What can hang from each mark:
E: A H Y
N: A E T
A: E Y
B: F N
T: F
Y: B T

Every row comes from one small tree of marks. The marks that hang from a mark follow it in brackets, in alphabetical order. Every link used is in the known rows. Which tree was each row made from?
Known rows:
N{T}: [ 0.03, -1.45, -0.51,  0.09, -0.11, -1.19,  0.09, -0.34,  0.88,  1.82,
 -4.78, -0.05, -1.65,  1.71,  0.74, -0.89, -0.31, -1.19, -0.73]
E{A H Y{T}}: [ 0.30,  1.19,  0.18,  0.48, -2.03, -1.73, -0.21, -0.01,  0.28, -2.98,
  4.84,  2.89,  0.37,  1.43, -1.60, -0.31,  0.90,  2.64,  0.59]
N{A{E{Y}}}: [-1.29,  0.62,  1.57,  1.84,  0.86, -0.84, -0.89,  1.75,  1.40, -1.52,
  0.61,  2.50,  0.24, -0.01,  1.29, -0.34, -1.33, -0.84,  0.36]
A{E{H} Y{T{F}}}: [-1.67,  1.50, -0.61, -5.03, -0.90,  1.66, -3.41, -2.09, -1.94,  0.25,
  2.72, -1.97, -0.01, -0.54, -0.22,  1.53,  0.10, -1.30,  0.48]
A{Y{B T}}: [-0.89,  0.15, -0.85, -1.83,  0.45,  1.41, -0.87, -0.60,  0.52,  2.91,
  0.67, -4.08,  0.10, -0.40,  1.70,  0.35,  0.42,  3.52, -0.24]
E{A H Y{B}}: [ 1.66,  2.11,  1.24,  2.16, -0.13,  0.94, -0.55, -1.67,  0.18, -5.15,
  4.32,  2.55, -0.84,  1.58, -1.06, -1.28,  0.24,  2.30,  1.20]
B{F N{A}}: [ 0.20, -0.81, -0.08,  3.12,  0.71, -2.99,  4.15,  3.16,  1.46, -1.02,
 -5.76,  3.31,  1.36, -0.86, -0.51, -1.64,  1.26, -2.81, -0.31]
N{E{Y}}: [ 1.33,  0.35, -0.12,  2.61,  0.78, -2.09,  0.51,  0.22,  0.42,  0.33,
  1.27,  0.79, -1.16,  0.70,  0.10, -0.09, -0.34,  3.08, -0.47]
A{E{H} Y{B T}}: [-2.05,  2.07,  0.27, -3.01, -0.94,  2.42, -3.18, -1.26, -0.98,  2.83,
  1.48, -3.24,  0.09, -1.28,  0.34,  1.22,  0.26,  1.14,  0.94]
A{E{H} Y{B}}: [-2.05,  2.58,  0.60, -1.88, -0.43,  3.04, -3.67, -2.11, -1.36, -0.67,
  0.30, -1.65, -0.84, -0.51,  0.58,  0.19,  0.09,  0.31,  1.46]
Y{B T{F}}: [ 3.40, -0.69, -0.99, -0.46,  2.49,  1.49, -0.10, -2.85,  0.86,  1.00,
  1.51, -4.25,  0.23,  0.57,  0.47,  0.23, -0.81,  0.43, -0.95]
E{A Y{B T{F}}}: [ 1.71, -0.28,  0.27,  0.78,  2.07,  1.60,  1.32, -1.68,  0.60, -2.22,
  6.41, -0.87,  0.84,  1.07, -0.92,  0.10, -0.77,  3.03, -0.35]
A{E{H Y}}: [-0.93,  2.93,  1.14, -0.28, -0.37, -0.27, -2.08, -0.90, -0.05, -2.93,
  3.17,  2.72, -0.90,  0.91, -1.03, -0.29, -0.46, -0.42,  1.13]
N{A E T{F}}: [ 3.80, -3.81, -0.19,  1.89, -0.21, -0.37,  0.41, -0.08,  0.14,  4.33,
 -6.44, -0.94, -1.41, -0.31,  1.86,  0.37, -1.49, -2.81, -1.82]
Y{B{N{A{E}}} T}: [-1.19, -1.32,  0.46,  3.79,  1.05, -0.34,  1.73,  2.74,  1.55,  3.73,
 -2.74, -2.31,  2.09, -2.15,  0.72, -0.29, -0.67, -2.19,  0.21]
A{E{H}}: [-0.75,  2.04, -0.25,  0.09, -0.48, -0.85, -3.27, -1.49, -0.77, -1.83,
 -0.65,  0.91, -0.96,  0.69, -0.42, -0.42, -0.20, -1.82,  0.97]
N{A{Y} E}: [ 0.41, -1.38, -0.76,  1.16, -0.98, -1.49, -1.25,  1.90, -0.56,  2.07,
 -3.94, -0.53, -0.98, -1.28,  3.12,  0.21,  0.41,  1.75, -0.43]
T{F}: [ 2.12, -0.36, -1.37, -0.35,  2.30, -0.44, -1.01, -2.76, -0.24, -3.82,
 -0.14, -0.63, -0.96,  2.02,  0.67, -0.92, -0.36, -1.37, -0.56]
A{Y}: [-1.91,  0.65, -1.07, -2.00,  0.30, -0.71, -1.61, -0.17, -0.39, -2.28,
 -1.10, -0.47, -0.88,  1.06,  1.78, -0.74,  1.04,  1.44,  0.16]

Write each row's tree:
[ 1.89, -0.20,  1.74,  0.46,  2.06,  2.64, -0.13, -0.33,  1.50,  1.51,
  3.57, -1.64,  1.40, -1.33,  0.92,  1.19, -2.44, -0.53, -0.38]
N{A{E{Y{B T{F}}}}}
[ 1.70, -0.09,  2.62, -1.57, -1.19,  2.17, -1.21, -0.75,  0.66, -0.23,
 -1.20,  2.85, -0.71,  0.10,  0.25,  0.38, -2.11, -4.87,  0.17]
N{A{E{H Y}} T{F}}
[ 3.70,  1.62, -0.01, -2.61, -0.36,  0.19, -0.50, -2.41,  0.60, -2.07,
  5.15,  0.61,  0.09,  1.43, -0.88,  0.33,  0.02,  0.02, -0.11]
E{H Y{T{F}}}
[-4.28, -2.24, -2.01,  2.27, -1.23, -2.78,  2.31,  3.19, -1.67,  1.82,
 -0.16, -0.98,  0.82, -1.03, -0.77,  0.23,  2.15,  3.22, -0.01]
B{N{E{A{Y{T}}}}}
[-0.71,  2.21,  0.72, -1.23, -1.30, -0.59, -1.57, -0.25,  0.47,  0.62,
  4.37,  0.99,  0.57,  0.10, -1.26,  0.82, -0.41,  0.61,  0.67]
A{E{H Y{T}}}
[ 0.18, -0.13, -0.55,  1.93,  1.60, -0.68,  4.98,  1.32,  1.55,  3.04,
 -1.84, -1.47,  2.06, -1.15, -2.17, -0.36,  1.11,  0.26, -0.48]
Y{B{F N} T}
[-0.57,  2.28,  1.69, -1.72, -0.78,  3.11, -1.24,  0.11, -0.68,  1.20,
 -2.94,  1.06,  0.40, -2.58,  0.26,  0.74,  0.12, -1.02,  0.97]
N{A{E{H} Y{B{F}}}}
[ 1.14, -1.43, -0.78, -2.79, -0.31,  0.24, -1.19,  0.23,  0.29,  0.17,
 -0.91, -1.80,  0.55, -0.52,  2.80,  0.53,  0.21, -0.45, -0.80]
N{A{Y{T{F}}}}
[ 1.64,  2.18,  1.25,  0.72, -0.22,  0.49,  4.70,  0.72,  1.80,  1.34,
  1.98,  1.38,  1.66, -0.92, -3.47, -0.27,  1.41,  0.65,  0.47]
E{H Y{B{F N} T}}
[-0.88, -2.24, -0.52,  2.79, -0.23, -2.12,  5.42,  2.36,  0.06,  5.34,
 -7.45,  1.09, -0.38, -0.86, -2.49, -0.14,  0.72, -1.52, -1.25]
B{F N{E T}}
[ 1.27, -3.45,  0.21,  1.47,  0.33, -0.55,  2.86,  1.52,  1.22,  0.14,
 -6.50,  0.80, -0.30,  0.39,  1.06, -1.58, -0.37, -5.81, -0.72]
B{N{A T{F}}}
[-3.90, -2.72,  0.92, -1.59, -0.27,  1.90,  0.84,  2.76, -0.59,  0.88,
 -5.65, -0.02,  0.05, -1.20,  1.41, -0.22, -0.55, -5.56,  0.08]
B{N{A{E Y} T{F}}}
[-2.21,  0.97,  0.28, -0.19,  0.72, -1.06, -0.36,  1.02,  1.05,  1.33,
  3.91, -0.03,  0.74,  0.21, -0.56,  0.83, -0.88,  1.53,  0.07]
A{E{Y{T}}}
[ 1.03, -3.67, -1.01,  2.03,  0.00, -0.46,  0.67, -0.89, -1.66,  1.09,
 -2.71, -0.23, -1.83,  1.24, -0.70,  0.25, -0.77, -0.37, -1.29]
N{E{A} T{F}}
[ 2.25,  0.79,  0.10, -0.78, -0.86, -0.25, -0.35, -1.75, -0.28, -4.48,
  6.62,  2.14,  0.16,  1.70, -1.87,  0.02,  0.29,  1.04,  0.19]
E{A H Y{T{F}}}
[-1.20, -1.23, -0.30,  2.28, -0.60, -1.96,  3.91,  4.33, -0.43,  2.56,
 -5.91,  1.60,  1.08, -2.70,  0.10, -0.07,  1.69, -0.07, -0.37]
B{F N{A{Y} E}}
[ 0.85,  0.43, -0.48, -2.55, -0.99,  3.01, -1.88, -2.88, -1.69, -2.35,
  4.07, -2.06,  0.06,  0.38, -0.32,  0.44,  0.90,  1.76,  0.44]
E{A{Y{B T{F}}} H}
[-0.14, -0.41, -0.36,  4.36,  0.42, -2.55,  0.93,  0.99, -0.44, -2.19,
  3.03,  2.36, -0.61,  1.06, -0.74, -0.35, -0.12,  3.98, -0.08]
N{E{A Y}}
[-1.86,  1.22, -0.75, -1.40, -2.17, -0.42, -2.46, -0.66, -1.91, -5.38,
  0.75,  2.27, -1.22,  1.30,  0.12, -1.01,  1.91,  1.42,  1.20]
E{A{Y} H}
[-3.12,  0.01, -1.03, -4.18,  0.86,  1.31, -2.23, -1.03, -1.59,  0.55,
  2.04, -3.02,  0.56, -0.38,  0.57,  1.50, -0.32, -0.27, -0.18]
A{E Y{T{F}}}
